Each row comes from the steps of one walk. Every step used is in the known rows, and no mark comes twice. Write the walk behind each row, first mark first.
Known rows:
N, R, U: [  9 -14  -1  -9 -35 -12 -20  18  -2  -2 -31  23 -13  18 -36 -17  32  -4
  12 -17   3 -13  -3]
R, N, D: [ 36  13   0 -47 -12 -11  -4   4  26  -1 -13  15  -5   3 -17   6  20  -1
   1  -4   2  -4 -13]
D, N: [ 10   4  16 -27  -5   2 -16   1  11   0 -23  11  -6 -11 -18 -19  17 -12
 -14 -15  -3 -16   6]
R, U: [ 19  -8  -7 -12 -30 -15 -10  13   8 -10 -26  36  -1  10 -30 -18  16   1
  -1 -12  -2 -34 -10]
U, R, B, M, K: [ 21  -2  34   8   8 -19   5  -1  24  -4 -32  23   8 -11 -60  17  16  -4
   5 -19  14 -18 -26]
M, B: [ 13  14 -12 -32   5 -13  -3  15  32 -15 -17   5   6   5 -34 -20  14  20
  -3  -1   2 -20   3]
N, R, B, M, K, J: [ 13 -25  53  19  23  -6 -10  -1  17   4 -36 -13 -12  -6 -51  27  39 -25
   7  -1  13  25 -21]
B, M, K, U, R: [ 13 -10  18  11  -9 -16 -15   2  32   6 -37  40   8 -16 -30  11  24   7
   9  -7  15   1 -16]
V, N, R: [  7  -4   0 -39 -11  -1  -8  23   7  -9 -34  -1 -20  -2 -37 -22  20   7
   9 -31   2  20   1]
R, B, M: [ 35   1  31 -16  -8 -14   0  -3   6 -12 -17  24 -13 -11 -37  -2  25  10
  -7  -3   3 -16 -21]
N, V: [ 19  16 -13 -31 -19  -3 -21   7   4 -14 -18  13 -19   9 -16 -32  14  24
  -5 -16 -14 -11   5]
J, K, U, R, N: [ 17 -11   2 -14  11  -2 -12   1  18  31 -18  52  18  -8 -27   6  21  10
  -3 -18  38 -17 -25]
J, K, U: [ 26 -20   4  -8   3  -7 -18  -6   5  12 -26  33  -6   8  -8  -7  18  19
  -7   3  18  -4  -8]
U, R, N: [ 10   7   0 -33  -6  -4  -3  11  33  13 -16  41  20 -13 -46  -5  18   3
   2 -29  21 -35 -13]
D, N, V: [ 12  24   2 -28  -9   7 -27   2  -9 -11 -17   1 -22  -5  -7 -34  14   0
 -17 -24 -16  -5   7]
R, B: [ 25   5   8 -23   0  -6  -2  -1  18  -8 -22  21  -2  -4 -43 -12   5   7
  -6 -13  -1 -29  -8]
R, B, M, K, J: [ 23 -18  48  15  26 -11   0  -8  24  -1 -30  -1   0 -15 -46  25  23 -19
  -7   2   9   2 -27]
N, R, B, M: [ 25  -5  38 -13 -12 -10 -12   1  -2  -5 -21  10 -26  -3 -42   1  41   5
   7  -9   8   7 -15]
K, U, R, N, V: [ 14  26 -23 -29 -15   7 -27  11  17  11 -13  46   5 -20 -16 -20  11  20
   1 -31   8 -13 -14]
D, N, R: [  0  -2  22 -23 -10   5 -26   6   1   7 -29  -4 -17  -2 -25 -18  32 -19
   0 -20   1   7  11]
N, R, U, K: [ 21 -20 -17   4 -17 -13 -16  12  12  16 -31  34   3  25 -37  -1  39  -8
  14 -10   3 -33  -3]
J, K, U, R: [ 12  -7  -4  -3   0  -1 -10 -10  15  22 -35  44  13   4 -25  -3  14  20
   2  -9  23 -18 -19]

Write each row's walk:
[ 26  24 -17 -35 -20   0  -9  -1  38  21 -24  39  14 -13 -18   9  10   4
  12  -9   8  -8 -21]
K, U, R, N, D
[ 18 -14  -8  -5  22   5  -4 -14  42  28 -31  23  21   1 -30   8  27  -5
  -1  11   0 -39  -7]
U, K, J
[  8 -20 -16   2   7   6  -1  13  10  20 -44  12   5   4 -40   4  29 -19
   9 -19   1 -12 -21]
V, N, R, U, K, J
[ 14   1   3   8  10  -6  -9   0  39  10 -40  37  22 -16 -49   6  -9  -3
   5 -20  11 -18 -13]
M, K, U, R, B
[ 23  14  15  -4 -14  -2  -6 -10  16  10 -29  49   5 -27 -37   0  16  17
   4 -11  10 -20 -30]
K, U, R, B, M
[  9   6  29 -18   6   6 -20   0  -5   5 -26  -5 -17  -8 -38 -11  20 -22
  -4 -25   2  -2   1]
D, N, R, B
[ 26 -21  29   4 -11 -22 -24   8  23  -3 -29  28 -10 -10 -15   7  31   6
  -1   6  11  16  -8]
B, M, K, U
[ 12  27 -16 -35 -10   2 -15  11  14   3  -8  31   4  -9 -32 -20  15  16
   0 -37   6 -24 -13]
U, R, N, V
[ 30   7  -4 -20   2  -4  -4  -9  17  28 -23  35  10   4 -14  21  15   7
   5  -5  26   0 -30]
J, K, U, R, N, D
[ 20 -15 -24 -11 -10  -9  -5  24   4   6 -35  24  -5  12 -39  -8  28  -7
  11 -28   2 -14 -10]
V, N, R, U, K
[ 23  25  -9 -41 -14  -5   4  -1  33  11 -22  24  13  -3 -33   9  13  -1
  11 -17   6 -18 -21]
U, R, N, D
[ 30 -14 -21   0 -12 -15  -6   7  21  10 -25  47  13  17 -32  -3  25  -1
   0  -3  -1 -56  -9]
R, U, K
[  1 -18   6  17  10  12 -19  -4   6  34 -38   9   9   4 -28   9  40 -45
  -1  -9   2 -23  -9]
D, N, R, U, K, J
[ 18 -14  57  15   8  -7 -33   3  -3   6 -31   0 -24 -22 -27  15  32 -28
  -5 -13  15  36  -8]
D, N, R, B, M, K, U
[ 25 -15  32  -1   6 -13 -17  20   2 -10 -36   3 -26 -22 -37   8  20  -4
   6 -23  14  49 -19]
V, N, R, B, M, K, U
[ 25 -21  41  13   1 -16 -26   7  10   2 -31  13 -21  -8 -34  15  33  -5
   9  -5  16  31 -11]
N, R, B, M, K, U
[ 11   7  -7 -27 -10   0 -17  10  37  22 -20  56  21 -24 -29  -8  16   9
   3 -23  22 -25 -14]
K, U, R, N
[ 10  -5  40  21  26  -5  10 -13  32   8 -40  11  19 -20 -60  28  16 -18
   3 -10  13 -15 -37]
U, R, B, M, K, J
[ 22   8  12  -3  -7 -11 -29  15  17   3 -14  36  -4 -21 -18   6  28   8
   0 -25  18  12 -23]
B, M, K, U, R, N, V
[ 23 -16  40  -9  12 -18  -4  22   0 -17 -33 -12 -27 -11 -54   9  25  -9
   6 -30  11  39 -19]
V, N, R, B, M, K
